What can hang from each mark
Z86: Z176 Z223
Z832: Z86 Z887
Z922: Z223 Z988
Z988: Z922
Z176: Z86 Z842 Z887 Z922
Z223: Z86 Z887 Z922
Z842: Z176 Z223 Z887

Each row was made from one small tree. The marks that hang from a mark follow it in brackets, in the order of their numbers. Every link used is in the known rows. Write each row's tree.
Known rows
Z988{Z922{Z223{Z86{Z176} Z887}}}: -8.6  -11.3  13.2  -28.9  11.8  0.5  -0.7  20.8  0.4  -9.3  41.4  3.8  -19.9  -17.8  18.9  10.3  5.1  -21.6  20.0  -9.4  -7.3  18.2  -36.8
Z86{Z176 Z223}: -15.4  -21.6  -0.9  8.4  -19.1  7.1  21.7  40.7  19.3  -22.3  16.1  4.8  -31.0  -10.3  -11.2  -2.8  -4.9  -16.5  16.4  -30.8  -21.1  31.7  -2.6
Z832{Z887}: -23.3  -3.7  17.7  -6.4  -13.0  -13.4  12.7  23.8  -29.5  -10.9  9.9  25.3  -16.4  -18.5  -22.6  8.2  -4.7  6.9  12.2  -32.1  -11.0  9.3  -19.0
Z832{Z86 Z887}: -17.5  -9.4  32.0  -4.1  -4.0  -5.6  31.3  23.7  -44.2  -13.0  8.8  28.1  -17.4  -21.9  -18.6  16.0  3.4  -10.1  7.1  -14.8  -6.5  5.5  -24.0
Z842{Z176 Z887}: -28.1  -2.8  43.2  -10.8  2.0  -7.8  -3.1  18.9  0.2  -9.6  13.5  -11.1  -26.5  -10.7  -23.8  25.6  29.9  -2.1  1.9  -51.9  4.1  13.7  -29.5
Z922{Z223{Z86{Z176}} Z988}: 3.0  -35.2  15.2  9.3  10.4  3.5  -6.7  10.1  -1.4  3.9  28.1  16.8  -21.5  -14.6  44.1  -4.2  1.1  -14.5  28.7  -8.0  -19.2  34.0  -6.8
Z223{Z887}: -24.5  -8.1  2.9  -10.8  -11.0  -21.4  8.3  41.4  -26.4  -28.2  17.2  24.1  -11.8  -13.9  9.9  17.7  -9.4  1.8  21.7  -32.6  -8.6  11.2  -18.1
Z176{Z842 Z922{Z223{Z86 Z887} Z988}}: 2.7  -23.5  -6.4  -1.7  30.3  -11.3  -10.3  10.8  15.3  -5.5  32.3  26.9  -0.3  -18.8  27.4  -9.4  8.9  4.2  1.3  44.0  -17.1  37.4  -38.8
Z922{Z223{Z86{Z176{Z842 Z887}}} Z988}: 11.2  -29.0  3.5  17.6  14.9  3.6  -3.1  6.3  6.4  4.6  31.2  14.2  -18.2  -11.2  40.4  6.0  6.6  -11.9  22.6  6.9  -15.5  38.5  -12.1
Z176{Z842{Z223 Z887} Z922{Z988}}: -2.4  0.4  23.2  -5.5  29.3  -17.0  -27.2  17.7  27.0  1.7  20.6  5.7  -9.9  -10.4  -11.9  -3.9  22.0  12.6  -8.9  20.7  -7.5  21.8  -49.3
Z832{Z86{Z176{Z842}} Z887}: -15.1  -14.6  13.7  17.9  6.1  2.4  48.4  24.9  -24.8  -11.2  16.7  19.4  -10.7  -19.5  -25.8  18.4  13.8  -9.0  -11.0  -12.9  -11.8  16.1  -23.5
Z176{Z86 Z842 Z922{Z223{Z887} Z988}}: 14.7  -33.5  -13.1  -14.7  24.1  -9.4  -13.0  5.5  6.4  -5.5  35.8  25.2  9.0  -19.6  50.5  -23.6  8.0  -1.3  -1.3  33.9  -16.5  19.3  -55.8
Z842{Z223}: -23.4  -2.2  48.7  -26.1  -23.5  -4.2  -16.4  42.4  -5.3  -20.4  9.7  20.0  -26.2  -10.2  -18.7  -6.2  -0.2  -13.3  18.2  -13.9  -13.2  4.3  -25.9
Z176{Z86 Z842 Z887 Z922{Z988}}: 24.2  1.1  -24.8  -2.2  3.4  -13.1  -18.2  1.3  6.7  8.9  23.2  11.9  10.2  -3.6  36.9  -1.4  13.2  14.2  -9.4  51.2  4.2  18.3  -54.2
Z922{Z988}: -3.7  -10.1  21.8  1.2  -4.1  -15.8  -23.2  26.0  -34.3  4.8  14.1  19.5  -17.5  -11.2  27.7  2.1  -9.0  18.9  26.8  -28.3  -11.9  24.4  1.5
Z988{Z922}: -10.0  7.9  28.8  -37.8  -3.3  -9.7  -24.6  30.2  -24.9  -0.6  28.3  5.0  -18.8  -15.5  3.7  5.4  -0.9  6.6  16.7  -19.1  -2.4  14.4  -26.6
Z223{Z86{Z176} Z887 Z922{Z988}}: -30.5  -18.8  -38.5  11.5  13.5  3.9  31.7  40.9  14.3  -40.9  18.0  31.0  -12.1  -24.6  49.9  21.9  3.5  -11.1  17.5  -5.0  -3.2  20.8  -18.4
Z988{Z922{Z223{Z86{Z176}}}}: -5.4  -9.6  24.3  -32.0  7.0  4.0  -13.2  19.1  -1.5  -1.0  38.4  3.1  -21.7  -17.7  15.1  1.3  6.4  -17.0  17.9  -4.9  -7.7  21.2  -32.3
Z86{Z176{Z887} Z223{Z922}}: -14.6  -7.8  -28.0  3.7  -16.6  7.2  32.8  38.2  45.8  -37.1  10.6  -4.7  -27.3  -13.7  -4.6  21.3  -2.4  -10.4  13.6  -10.4  -13.4  30.2  -19.3
Z832{Z86{Z176{Z842 Z922{Z988}} Z223} Z887}: -7.5  -22.3  3.4  21.1  15.4  7.4  53.1  16.9  4.8  -13.1  16.7  15.5  -19.3  -20.3  -23.4  8.5  10.6  -19.7  -5.7  5.3  -17.4  24.5  -28.3
Z922{Z223{Z86{Z176{Z842}} Z887} Z988}: 2.1  -37.5  -6.1  18.9  24.1  0.2  11.6  13.0  4.0  -9.2  36.1  21.1  -16.1  -15.5  46.9  9.1  3.6  -18.8  25.8  -5.9  -18.9  34.3  -14.9
Z922{Z223{Z86 Z887}}: -13.7  -29.0  10.4  -14.9  0.1  -3.9  5.9  24.3  -6.1  -26.0  28.0  30.1  -19.1  -19.3  26.1  5.0  -1.8  -27.3  29.1  -1.4  -12.7  20.0  -25.6
Z922{Z223{Z86{Z176} Z887} Z988}: -1.9  -37.6  -0.9  14.0  17.5  -1.3  10.7  12.6  1.7  -8.0  32.3  18.1  -18.7  -15.0  50.0  8.4  -0.7  -21.4  31.5  -14.3  -18.7  29.8  -13.1

Write each row's tree
-37.0  -0.9  59.4  -21.3  4.0  8.4  -4.7  14.8  45.8  -14.2  10.9  -5.7  -33.3  -7.7  -36.5  5.2  44.4  -38.8  -5.7  -0.6  7.5  2.0  -59.2 -> Z842{Z176{Z922} Z223{Z86} Z887}
-2.0  -9.7  -17.8  14.6  -12.0  -1.8  19.5  18.2  45.4  -5.8  13.8  -13.8  -23.1  -2.2  -1.4  7.3  -2.4  -7.5  9.8  -0.3  -16.1  34.9  -20.0 -> Z86{Z176{Z887 Z922{Z988}} Z223}
-19.5  -11.9  3.0  11.8  -4.1  -0.3  16.4  43.0  11.1  -18.7  24.0  9.6  -10.1  -8.4  -15.8  6.7  10.6  -2.5  -6.7  -19.6  -18.6  23.9  -19.6 -> Z86{Z176{Z842{Z223{Z887}}}}
-12.8  -16.4  24.5  -1.0  -3.4  3.6  41.8  25.2  -25.2  -24.1  9.6  28.4  -30.8  -22.9  -24.4  12.7  0.1  -27.1  16.6  -8.8  -9.7  11.8  -22.3 -> Z832{Z86{Z223} Z887}
-21.6  -25.9  -33.1  11.2  3.7  4.6  41.1  43.8  36.1  -44.5  17.2  6.8  -26.4  -20.9  15.9  15.4  -7.9  -13.5  21.6  -31.5  -22.4  29.7  -12.9 -> Z86{Z176 Z223{Z887 Z922{Z988}}}
-7.8  -10.3  -30.0  12.8  -8.0  6.3  29.9  32.0  43.9  -29.2  11.5  -6.1  -28.0  -12.6  8.3  22.2  -3.4  -6.4  18.2  -12.6  -14.7  33.7  -14.4 -> Z86{Z176{Z887} Z223{Z922{Z988}}}
8.0  -1.9  -14.4  -26.3  -27.2  -7.2  -5.2  9.5  21.1  -10.4  11.6  5.7  -10.2  -4.7  21.0  -8.2  -0.7  -15.5  9.6  34.7  3.4  6.3  -55.3 -> Z176{Z86{Z223} Z887 Z922}
-13.2  -8.1  1.0  16.3  4.6  -6.7  6.9  35.5  4.6  -6.1  23.7  0.1  -9.4  -9.0  -13.8  12.2  16.8  11.7  -10.2  -31.6  -9.9  29.2  -15.6 -> Z86{Z176{Z842{Z887}}}
-10.5  -18.9  21.1  -8.6  -6.5  -0.7  25.0  40.9  -24.4  -32.5  13.6  26.5  -28.3  -18.4  3.8  13.0  -3.3  -27.5  23.6  -4.6  -7.6  16.9  -17.1 -> Z832{Z86{Z223{Z887}}}
-4.0  -10.0  -3.6  5.5  -6.3  -13.1  5.1  8.9  27.5  9.2  18.3  -17.4  -5.2  -3.6  11.7  9.9  2.2  9.3  0.0  -5.4  -18.1  28.3  -27.8 -> Z86{Z176{Z887 Z922{Z223 Z988}}}
-5.6  -14.0  20.1  8.4  14.5  -5.3  12.8  26.8  -9.7  -0.3  18.0  5.0  -7.6  -13.5  3.0  9.3  17.6  0.4  -11.1  1.0  -7.6  24.0  -25.0 -> Z832{Z86{Z176{Z842{Z887} Z922{Z988}}}}
-27.5  -13.9  -27.8  -3.6  13.0  -1.9  15.6  40.3  -1.8  -44.1  15.1  43.9  -14.8  -27.6  53.2  20.4  -1.0  -8.1  27.7  6.5  1.8  16.9  -21.3 -> Z223{Z86 Z887 Z922{Z988}}
-27.3  -2.6  -22.4  -3.8  -11.5  9.9  15.3  39.7  19.9  -32.4  9.7  23.0  -14.2  -20.2  22.3  15.9  9.4  -6.9  6.0  16.3  3.7  21.7  -22.2 -> Z223{Z86{Z176{Z887}} Z922}
-2.3  -12.6  12.6  -30.4  -3.5  -0.7  -22.2  25.8  11.7  -13.2  22.5  29.1  2.3  -14.4  7.3  -35.4  15.5  -8.7  -14.6  43.7  -8.7  4.7  -62.3 -> Z176{Z86 Z842{Z223} Z922}
12.9  -12.4  -3.6  -7.6  25.9  -14.5  -28.0  8.3  2.2  7.7  26.5  14.4  3.9  -13.7  32.1  -16.8  21.6  12.4  -11.0  19.2  2.3  14.1  -53.4 -> Z176{Z86 Z842{Z887} Z922{Z988}}
9.0  -10.4  12.7  -13.6  24.0  -7.3  -27.7  11.4  20.2  1.1  25.1  12.8  -3.2  -11.2  17.3  -20.9  26.3  -4.7  -10.5  25.4  -0.2  5.0  -65.2 -> Z176{Z86 Z842{Z223 Z887} Z922{Z988}}
11.2  -18.1  -6.6  -11.4  9.9  -8.8  -26.7  14.3  -8.6  4.3  25.5  28.7  8.5  -15.2  39.8  -29.8  9.4  13.9  -8.5  33.6  -7.8  18.6  -43.1 -> Z176{Z86 Z842 Z922{Z988}}
5.2  -31.9  22.6  -1.1  10.1  -0.6  -17.9  9.9  -12.6  1.5  26.5  25.9  -23.5  -16.8  46.3  -5.5  -2.1  -13.1  35.7  0.1  -15.7  31.4  -8.8 -> Z922{Z223{Z86} Z988}
-15.8  -4.1  16.7  -24.5  -25.6  -1.4  -0.9  6.5  7.6  -6.1  11.6  -2.4  -7.0  -5.9  5.0  4.0  19.0  -7.2  -6.2  5.7  1.1  8.1  -48.3 -> Z842{Z176{Z86 Z887 Z922}}
-7.0  -8.8  18.3  -36.0  11.9  -2.5  -8.8  20.5  -7.5  -11.2  39.9  10.1  -21.1  -19.4  20.7  9.4  2.6  -20.2  25.0  -3.9  -4.7  16.2  -38.4 -> Z988{Z922{Z223{Z86 Z887}}}
-22.4  -9.3  33.5  -25.5  1.7  -6.4  -8.5  7.1  12.4  -4.8  14.5  -11.2  -14.5  -12.1  -4.2  2.9  33.7  -9.3  -9.5  -27.6  7.1  1.9  -55.1 -> Z842{Z176{Z86 Z922} Z887}
30.9  -12.8  -20.6  -8.8  12.5  -10.6  -16.9  -9.4  19.9  7.3  30.8  7.4  8.7  -7.7  43.8  -4.3  13.2  4.0  -4.5  56.2  -5.2  22.1  -62.7 -> Z176{Z86 Z842 Z887 Z922{Z223 Z988}}
3.6  -9.8  -14.6  15.7  7.0  -10.1  6.6  9.9  32.3  7.1  25.7  -11.3  0.5  -4.6  5.9  11.1  10.9  14.6  -11.4  12.6  -18.6  37.9  -31.3 -> Z86{Z176{Z842 Z887 Z922{Z223 Z988}}}
